Each row was made from one walk, in order. Every step used is in the known rows, and no mark comes twice. Write each row's walk.
Known rows:
c/s/t: [-13   4 -17   1  -1   1  -4   8   7   3   5   1  -3   1  16  -4   3   2
   3  14   7  -5  -2 -26  -6   7 -19 -24 -11]
j/s/c: [ -8   5   7   0 -11  -3 -21  -4 -11  -3  -6  -6   2  -7 -21 -11   4  -1
 -14  -9   2  -9  -8  18   5  -3   4   0  21]
t/z/s: [ -3   1   4  -1   6   3   9  -6 -11   6  -5   1   0  -9   4   8  -4 -12
 -14  -2  -7 -15  -3   0 -12  -8   4  16  -5]
t/s/g/z/j: [ 23  10   4   1   2   6  -4   5  -1   1  13   3  -2  -3 -10 -19   0 -14
  13  -5 -14  -3  -2   1  -1  -3  -5   8   9]
z/j/t/s/c: [ 19  -2   9   1  -5  -1 -10  -2 -10  -3   0   1   2  -6   1  -7   4  -3
  22 -10   4  -2  -1  27  -9   3  14   4   1]
c/t: [  0  -5 -13   1  -3  -5  -9   5  -2   5   2   4   6   8   8  15   3   1
  -4   8  -1  17   0  17  -8   0   5  20 -11]
c/s: [-12   4 -20  -3   0   0  -9   9   4  -4   2  -3   6   4   8  -1   3  -2
  -5  -2   8 -12  -1 -26  -1   3  -3 -38  23]
c/s/j/t/z: [-13  -3   6   4  -3   1  17 -10  21  -7  -9  -8   1 -17   5   0  -2   5
 -24   8  16   3   0   0 -10  -7  22   9   9]
j/t/s: [ 26 -15   3   2   2  -2   9  -1  -9  -1  -1   3   3   0  29   7  -1   6
  25   1  12   5   7   3  -7   6  10  -8 -18]
s/z: [  9  -9  -6  -7  -9   4  -8   4  10   0   3   1   0   1   2   2   3  -6
  -6   1  -5   6  -2   8  -5  -6   1 -14  -5]
g/z/s/t: [  5   4   3   0   1   5   2   3   2  13   6   1  -7  -8   9  -2   0  -9
   2  11  -8  -5  -2  -6 -10   2 -20   7 -43]
z/t/c/s/g: [-16   8 -10   4   0  -2   2 -10   5  -7   6  -3  -2  20 -15   2   0   4
  -6   7   4 -11   2 -42  19   1  -2 -35  25]
s/g/z/c/t: [  2   6  -2   6   3  -4  -7   4   3   4   5   1  -1  10 -12   8  -5  -6
 -13  -3 -12  12   4   5   3   2   2  20  -7]
t/c: [ -4  -3   4  -3   3  -3   2  -6  -6   5  -5  -5   7  13  -9   7   4   9
 -11   0   5   2   2 -10  17  -1  -7  -1  12]
g/s/j: [ -1   6   1  -4  -4   0   9   1  22  -9  -2  -2  -8  -2   6  -1   4   9
   2   7  10   9  -3   1  14   9  14 -25  14]
z/s/j/t: [ 13  -3  13   0  -7   1  22  -2  10  -5   1   0   2 -15   6   4   1   1
  10   5  12   1   3  -3 -14   0  13   6 -34]
j/t/c: [  3 -11  14   0   0  -4  10  -6  -3   3  -4  -4   9   7  -8  10   4  12
  -5   2  13   4   6  -7   7  -1  -1   6  -4]
z/s/j/t/c: [  4  -5  15  -1   0  -2  21  -5   4   3  -5  -4   4   3  -8   6   2   8
   1   3  13   3   5  -9   7  -2  -1   9 -10]
z/s/c/t: [  0   2  -5   1  -6  -3 -15   4  -8   7   0   4   2   4  -4  10   3  -9
  -1   0  -5   7  -3  33 -13  -1   7  29 -13]
g/s/j/t: [ 10  -6  15   1  -8  -1  17  -1  19 -10   0  -1   0 -10   7   6   4  11
   8   8  19  10   3   3  -5   8  19 -11 -16]
j/t/z/g/s: [  5 -11  18   2   3   2   2   1   0  -1  -5   6   1   3   7   7   4   2
   8  -1   6  -6   0  17  -2  13   7 -23  11]
t/j/s: [-16   0  -8  -4   1  -2 -10   5 -21   0  -5   1   2  -5   3 -11  -1   8
   2  -7  -2  -5  -5   3   7  -7 -17   9  18]
g/z/s: [ 13   4  10  -4   2   5  -1   2  -3  10   3  -2   0  -9  -3   0  -1 -18
  -8  -5 -13 -12  -1   4  -8  -4  -5   7 -23]
g/z/c/t: [  3   2  -3   3   4  -4  -9   8   2   6   3   1   2   7  -8   9  -4  -6
 -13  -4 -11  13   5  14  -1   2   1  22  -8]
z/t/j: [-17  -6 -19  -8   8   0 -11  -8 -11  -4   4   5   5   4  14   3   2   9
  28   0 -10   5   0  17  -6  -3  -2   8  -1]
s/z/c/t/j: [-10  -1 -21  -5  10  -1 -12  11  -9   1   2   9   1   7  12   3  -3   3
  17 -10 -16  13   0  19  -6  -3 -10  32  -6]
z/j/s: [  1   1   0  -1  -2   0  -6  10 -23   1   1   3   3  -6 -12 -16   0  -4
   4  -6  -1 -11  -4  -2   2  -7 -16   3  28]
c/t/z: [-16  -5  -5   4   1  -2   0  -8   5   4  -8  -2   3  -3   6  12  -2   1
 -31  10   2  14  -2  21  -9  -8  16  33  11]
c/t/j/s: [-16  -2 -13  -2   1  -4 -12   9 -20   3  -5   3   1  -1   4  -6  -1   7
   3  -3  -2   4  -4  13   3  -7 -17  22  13]
s/j: [ 0  9 -5 -4 -6  1 10 -4 19 -7 -1 -4 -3 -6  4 -4  1  4 -1  6  5  8 -3 -8
  7  0 13 -6 -2]
g/z/s/j/t: [ 16  -2  17   0  -7   2  20  -2  17  -3   1  -3   1 -18   2   0   1  -2
   5   4  10   3   3   3 -13  -1  13   9 -37]

Which walk is each row?
[  3   8   7  -3  -5   1 -14  -4 -12   1  -2  -1   1  -7 -12   0   4 -12
  -1 -11  -7 -15  -7  17  -8  -1   8   6  -4]	z/s/c
[-12   5   4   6  12  -1   5  -6  -3  -1  -4  -2  -3  -3  -6   2 -10   0
 -21  -6  -9  -7   2 -17   1   1  -1   6  10]	s/t/z/c
[ -6  10  -4   6  -1   0   6  -2   3  -8   7   0   0  13 -15  -4   1   2
   0   3   6 -12   0 -44  12   0  -5 -23  21]	z/j/t/c/s/g
[  7   8  11   0   8   1  -6   1   2  -1   2  -6   1  -2 -17  -3  -6  -8
 -19 -17 -15  -6   4 -10   8   2   0  -5   4]	g/z/c
[  3  -1   1  -1   4   0  -4   8  -8  -2   0   1  -3   2 -17  -4  -8  -7
 -10 -17 -11  -9   3 -13   7  -2 -10 -15  15]	j/s/z/c
[ 5 -8 19  0  1 -1 18 -3  6  2 -6 -2  4  8 -8  5  5 11  8  2 16  4  5 -2
 12  5 -2 -5 -3]	z/g/s/j/t/c
[ 11  11  10   4  10   1  -1  -3   2  -3   4  -5  -5   4 -16  -5  -9  -7
 -12 -15 -16  -6   5 -21  15   4   1  -9   5]	t/s/g/z/c
[ 10   4 -11   1   4  -2  14   3  10  -3  -2   1  -8   4  17  -2  -5   3
  18   3   4  15   4   2   8   5  10   1  -4]	z/c/t/s/j
[ 15 -10   4  -4  -4   6  -6   7  -9   6   0   8   3   5  -3  -9   2 -14
  18  -9  -8 -13  -3   9  -7  -1 -19 -16 -11]	j/s/z/g
[ -3  -9 -10  -8  -6   4 -11   9  -2   2  -1   2  -3  -2   0 -10   0  -2
   0  -4  -6   3  -4  14   0 -10 -15  -2   8]	t/j/s/z
[-14   2 -17  -5   7   1  -9   3  -7   1   3   7  -1  -2  24  -4   2  11
  22   4  -9   6  -5   2  -6   1 -18  20 -20]	s/t/j
[ -1  11   1   5  -5  -1   0  -3 -13  -6   6   3  -4   4 -19 -11  -3  -1
  -3   1  -5 -11  -5 -29  14  -4  -7  -5  23]	z/j/s/g
[ 10   1   2  -1  -4  -2 -16  -5  -9  -2  -3  -3   0   0   3  -4   3  -2
   9  -9   1  -2  -4  23   1   4  13  -5   9]	t/s/c
[ -8  -4   6   1   5  -2   4  -1   0   9  -3  -2  -3  15  -2   7   5  14
  -2  11   9   4   3  -9  19   9 -19 -10   5]	g/s/t/c
[-18  -3   4   5   2   1   4  -8  10   3  -7  -2  -6  -6  11   5   0   8
 -24  15   6   4  -3   6  -2   2   4   4  11]	g/s/t/z
[  4  -5   8   1   4   4   2  -7  -7   3  -6   5   6   0   4  -1   0  -8
   3  -5  -6 -12  -3   7 -11  -1  -1   2  -4]	t/z/g
[ 11   5  -3   5   0  -2   5 -11  -5  -7   5   2  -6  12   9   3  -4   5
   9   4  -2  -2   0 -28  15   4   8 -17   3]	t/s/g
[ -2 -17 -10  -6  -5   2  -7 -12   6  -1   7   1   2   8  -2   9   4  -3
  11  10  -5   6   4  19  -8  -4   7 -25  -4]	s/z/t
[-13   9 -16   0   9  -1  -7  11  -1  -7   2  -2   4   7  -2  -3  -3  -5
  -6 -14   1 -18   3 -38   3   5  -6 -40  28]	z/c/s
[ -4  10   0  -3   0   4  21  -6  13  -1  -6  -3  -7 -12   4  -3  -4  -5
  -7   5   1  -2  -4  -3  -1  -6  11   9  -4]	t/z/s/j
[ 19  -7   2   0   8   1   3   6  -4  -3   2   3  -3   5   0   2  -8  -6
   9 -16  -8  -3   8  -9  -1   3  -1 -16  -3]	j/t/s/z/c
[ -2   4  10  -2  -8  -2 -22  -2   0  -5  -3  -3   0   0 -11   2   9   2
  -5  -7   3  -3  -6  27   6  10  16 -19  24]	g/s/c
[  0   7  10   7  -1   1  15 -14  -3  -4   3   1  -5  -1  -7   7  -5  -4
 -12   5  -5 -13  -2 -25   0  -5  10   7  -8]	j/t/z/s/g
[-14   1  -7  -1   5  -3 -12  10 -16   4  -4   1  -1  -2  -5 -11  -4   3
  -3  -9  -7   3  -1  14   7  -6 -19  24  13]	g/z/c/t/j/s
[ -1   3   0   3  -3   3  -3   8  -6   9   5   2  -6  -9  -2 -18   0  -2
   4  11  -2  -2  -3  -4  -2  -1 -28   7  -9]	g/z/j/s/t
[-21  -2   2   6   0   0   5  -9   2   5  -9  -5  -5 -11   4  -4  -4   5
 -30  14   5   0  -4   1  -2  -7  -4  17  10]	j/s/t/z
[ 23 -12   9  -1  -7   4   6   8   1  -3   9   7   7 -11  -1  -2   4  -6
  20  -1   4   2   3  10 -24  -4   4   8 -19]	s/z/j/t
[  6   2   9   2  -4   1  15   3  24  -9   1  -6   1 -13  -2  -5   0   1
   0   0  14   2   5 -12  -7   2  12 -12 -14]	g/z/c/s/j/t
[-19   2 -17  -6   7   2 -13  -7   3  -4   7   0   1   4   4  -6   1   4
  18   0 -12   2   0  10   0  -3  -4  -1   4]	c/s/g/z/t/j
[-10  13 -17  -4  -4   2   8   4  24  -9  -1  -5  -3  -3   6 -10   2   1
  -1   5  11   0  -3 -22   6   2   7 -28  14]	c/s/j
[ -4  -1   4   0   6   0   9  -2  -9  14  -2  -1  -1  11  -3   5   2   4
   0   8   2  -4   2 -16   9   1 -24   7 -14]	z/s/t/c
[ 16 -11 -14   2   5  -4  -2   5 -11   6   0   6   0  12  30  10  -1   2
  21   4   3  15   5  15  -2   5   4   5  -7]	c/t/s
[ -1   5   0   6   2  -4  -7   6  -1   5   3   0  -2   8 -16   4  -6  -5
 -16  -3 -10  10   4   5   6   0  -3  20  -1]	j/s/g/z/c/t
[ -4  -1  -3   2  -7  -5 -20   5   0   3  -1   3   1   8  -3  12   7   1
  -3   3   2  15  -3  40  -3   7  12  12   7]	g/s/c/t
[ 10  -4  10   0  -9  -1  17  -4  17  -8   0  -2   4 -14   6   3   3   8
   6   7  15   9   2  -2 -10   1  18   2 -26]	s/j/t
